Each row comes from the steps of one path. Every step used is in the known rows, and no mark comes twice. Write the path behind each row, first mark first.
Known rows
L N V M R: 0.130	-2.193	-5.438	-0.064	-0.625	-2.704	5.685	-0.216	-0.583	-3.845	-2.703	-4.486	-0.306	0.092	-0.029	0.614	-1.643	2.621	1.872	0.537
N R M L: -0.871	-0.371	1.213	-0.180	2.246	2.175	-1.140	-1.240	1.356	2.991	0.671	-4.566	-1.376	-1.957	0.116	0.097	-0.647	1.291	-0.883	0.745
N V M D: 2.836	-0.173	-3.515	-0.791	-1.445	-2.759	-0.253	-0.159	0.385	-5.593	0.347	-1.162	-0.251	5.609	-0.272	2.206	-0.017	0.593	-1.995	1.707
M R: 0.098	-1.153	-3.505	0.810	1.946	-0.113	5.048	0.018	-0.812	0.461	1.081	-3.055	-0.307	-1.141	-0.082	0.042	2.579	-0.191	1.985	2.765
M L: 0.182	-0.853	-2.128	0.113	1.562	2.878	0.893	2.921	0.618	-0.598	0.222	-1.696	-0.393	3.242	-0.342	-0.448	1.237	-1.187	-0.545	3.444
R M L N V: -0.874	-2.803	0.188	-0.298	0.258	1.371	-2.495	1.814	1.090	-3.107	-2.580	-2.616	-0.072	2.803	1.016	0.515	-3.147	0.193	-1.211	-2.677
L M: 2.028	1.845	0.599	1.131	-0.638	-3.196	0.699	-0.135	-1.286	-1.465	1.001	0.618	2.961	1.011	0.678	-1.500	1.280	-1.098	1.403	-1.265
L M D N: 0.707	0.602	4.781	-1.431	-0.554	-1.154	-6.379	-0.279	-2.128	0.138	1.416	2.294	1.298	2.618	0.457	0.447	2.128	-3.940	-0.895	0.348
R M L N: -1.069	-2.035	1.084	0.268	0.173	3.556	-4.228	2.016	0.287	1.397	-2.168	-4.066	-1.222	-0.204	0.758	-0.573	-1.668	-1.812	-0.142	-1.772
D M L N V: -0.654	-2.005	-2.429	-1.216	-0.171	1.066	-2.172	2.807	0.043	-6.509	-1.966	-2.012	1.204	6.215	-0.010	1.368	-2.001	0.181	0.926	-1.527
M V N: -1.085	1.535	3.766	1.099	-0.066	0.893	5.394	1.396	1.783	2.827	0.448	7.277	-2.424	-5.313	-1.305	-0.732	0.466	-0.796	-0.473	1.683
L N R: -0.624	0.031	0.058	1.883	-0.523	-1.004	-3.095	-3.871	-0.814	3.183	-2.840	-4.810	-1.435	-3.324	0.843	-0.382	0.067	4.342	1.957	-1.723
L N V M: 0.487	0.398	-3.732	0.153	-2.610	-2.905	1.833	0.183	-0.285	-6.243	-4.229	-1.151	-0.049	1.368	0.275	-0.792	-1.717	2.321	0.190	-2.073
V M D N R: -0.741	1.522	1.768	-1.458	-0.563	-1.499	-4.140	-4.134	-1.087	1.816	-0.604	-1.724	-2.181	-1.764	-0.362	0.942	1.585	1.942	-0.932	2.065
V N L M R: -0.621	-0.753	-1.935	0.340	1.588	0.660	5.747	-0.111	-0.308	5.848	2.453	0.808	2.608	-3.221	-0.227	-0.664	-1.161	0.867	2.896	0.735
D M R: -0.295	0.053	-4.095	-0.941	1.902	-0.050	4.057	0.239	-1.598	-3.113	2.634	-2.686	0.887	0.472	-0.807	1.162	2.839	-1.561	3.944	1.363
R M: -0.084	1.832	1.251	0.541	0.703	0.083	-1.094	-0.602	0.010	-1.055	0.863	0.269	-0.536	-3.037	0.639	-1.306	2.045	-2.375	-0.455	-2.801
L N V: -0.075	-1.170	-1.560	0.956	-0.996	-1.549	-1.436	0.292	-0.264	-4.612	-3.460	-0.541	0.413	2.337	1.045	-0.078	-0.807	1.524	0.108	-3.000
M L N: -0.422	-2.466	-1.082	0.706	-0.090	3.204	-2.913	2.595	-0.118	0.737	-2.715	-3.865	-0.918	2.534	0.406	-0.542	-0.819	-0.626	0.685	0.652
M D N V: -0.373	-0.655	1.746	-1.772	0.226	-0.822	-4.631	0.164	-0.558	-4.421	-0.257	2.948	0.026	4.641	0.341	1.476	1.772	-1.652	-2.694	0.457
V N R M: -2.502	4.038	3.863	0.433	1.617	-0.041	-0.957	-4.376	1.514	4.488	1.145	0.783	-2.188	-9.033	0.177	-0.796	0.460	1.881	0.088	-3.058

Which path is each row?
0.358	-0.651	4.644	1.086	-0.331	-0.204	3.568	0.872	0.845	1.083	0.486	2.959	-1.780	-3.951	-0.281	-0.212	-0.075	-2.206	-1.411	-0.464 => R M V
1.962	0.079	1.920	-0.166	0.336	0.366	-5.317	-0.784	0.059	0.668	2.776	-1.682	-1.097	1.174	0.634	1.798	1.713	-3.300	-1.846	-0.673 => R M D
-2.018	2.855	3.626	0.076	0.405	-0.604	3.709	-2.572	1.277	3.111	1.326	3.691	-2.028	-6.400	-1.637	0.908	-0.075	2.998	1.481	0.568 => D M V N R
-0.970	0.412	1.513	-0.440	-0.620	0.647	-1.429	0.288	-2.173	2.019	0.218	3.888	3.612	-0.143	0.465	-2.512	0.159	-1.254	0.556	-1.650 => D N L M
0.516	-0.656	-4.920	-1.136	0.014	-0.170	4.448	2.893	1.358	-6.211	-1.377	-1.495	0.076	4.825	-0.779	-0.080	-1.621	1.242	-1.492	2.967 => N V M L
-0.972	0.542	3.588	-0.849	0.642	-0.363	-6.351	-3.987	-1.171	3.455	0.304	-1.193	-1.900	-1.324	0.193	1.185	2.623	1.362	-0.886	1.640 => M D N R
2.359	-0.675	4.051	1.568	-1.542	-3.096	5.162	1.183	-0.240	0.443	0.667	3.183	1.380	-0.509	-0.266	-0.529	-0.717	-1.046	0.184	1.005 => L M V
-2.073	1.409	-2.454	0.608	0.805	4.140	1.882	0.723	0.854	4.508	0.670	5.205	0.006	-3.322	-0.638	-1.936	0.403	0.836	0.396	-0.413 => V N L
-0.407	1.810	-0.202	0.645	-0.125	0.676	1.679	0.283	0.002	4.141	1.607	4.849	3.139	-2.108	0.012	-2.088	-1.187	0.428	1.333	-1.872 => V N L M
-0.470	-0.468	0.336	-0.433	1.814	3.106	-0.675	2.124	1.020	-0.043	0.898	-2.080	-0.721	0.565	0.057	-0.454	0.139	-2.520	-1.345	0.689 => R M L
2.413	-1.458	-2.654	-0.456	-2.610	-2.347	-2.946	-0.206	-0.049	-4.324	-1.748	-2.826	-0.627	5.205	0.287	2.229	-1.597	0.900	-1.232	-0.079 => L N V M D
-1.082	0.506	3.005	1.219	-0.143	-0.686	-4.598	-4.398	-0.265	3.509	-1.830	-4.620	-1.640	-6.111	1.272	-0.331	-0.746	2.282	0.872	-4.641 => L N R M
1.419	-0.168	-1.591	1.001	-0.733	-0.435	0.955	0.360	-1.216	1.836	1.087	1.206	4.108	1.283	0.576	-1.906	-0.571	0.388	1.167	-1.407 => N L M
-1.739	-0.644	0.816	0.999	-0.145	3.803	5.507	1.785	1.631	6.222	0.358	7.424	-1.046	-4.382	-1.345	-1.003	-1.291	0.761	-0.461	1.215 => M V N L
0.566	0.303	-4.107	-0.617	-0.024	1.396	3.541	2.819	0.635	-2.641	-0.736	-2.368	-0.782	2.543	-0.977	-0.984	0.004	-0.324	-0.658	3.918 => V M L
-1.298	2.258	-1.423	-1.724	-1.196	-2.621	2.152	0.191	-0.761	-7.486	-2.659	3.381	-0.060	0.590	-0.412	-1.282	0.731	0.138	-1.333	-0.455 => D N V M
1.617	-0.099	0.638	-0.105	-0.495	1.005	-2.913	-0.015	0.134	5.172	3.355	2.578	2.293	1.968	-0.010	0.883	-0.898	-0.756	-0.215	0.229 => V N L M D
3.122	-1.900	-0.712	0.349	-0.943	-0.010	-3.382	-0.002	-0.967	3.213	2.871	-0.740	3.041	5.064	0.549	1.302	-0.439	-0.750	-0.230	0.566 => N L M D
-1.440	2.601	3.117	-0.375	-0.157	0.879	4.489	1.746	1.165	-0.318	1.803	7.907	-1.315	-3.865	-1.984	0.314	0.632	-1.904	1.139	0.431 => D M V N
3.825	-0.037	1.299	0.367	-0.738	-2.635	-3.826	-0.404	-0.954	0.174	2.896	-1.332	2.120	4.855	0.667	1.631	1.074	-2.071	-0.214	0.738 => L M D
-0.170	1.878	4.119	-0.335	1.150	0.307	-5.256	-4.153	1.485	5.712	2.930	-1.032	-2.471	-4.312	0.160	2.023	0.396	0.631	-1.299	-0.887 => V N R M D
-1.468	-0.410	-3.303	-1.743	0.611	-2.224	5.989	-0.132	-0.969	-4.885	-1.333	-0.375	-0.284	-0.943	-0.594	-0.062	0.454	0.746	0.583	2.026 => D N V M R
-0.277	-3.120	-2.157	0.113	-0.031	1.038	-1.181	2.418	0.724	-3.662	-3.199	-2.496	0.314	5.076	0.599	0.461	-2.212	1.225	-0.601	-0.363 => M L N V
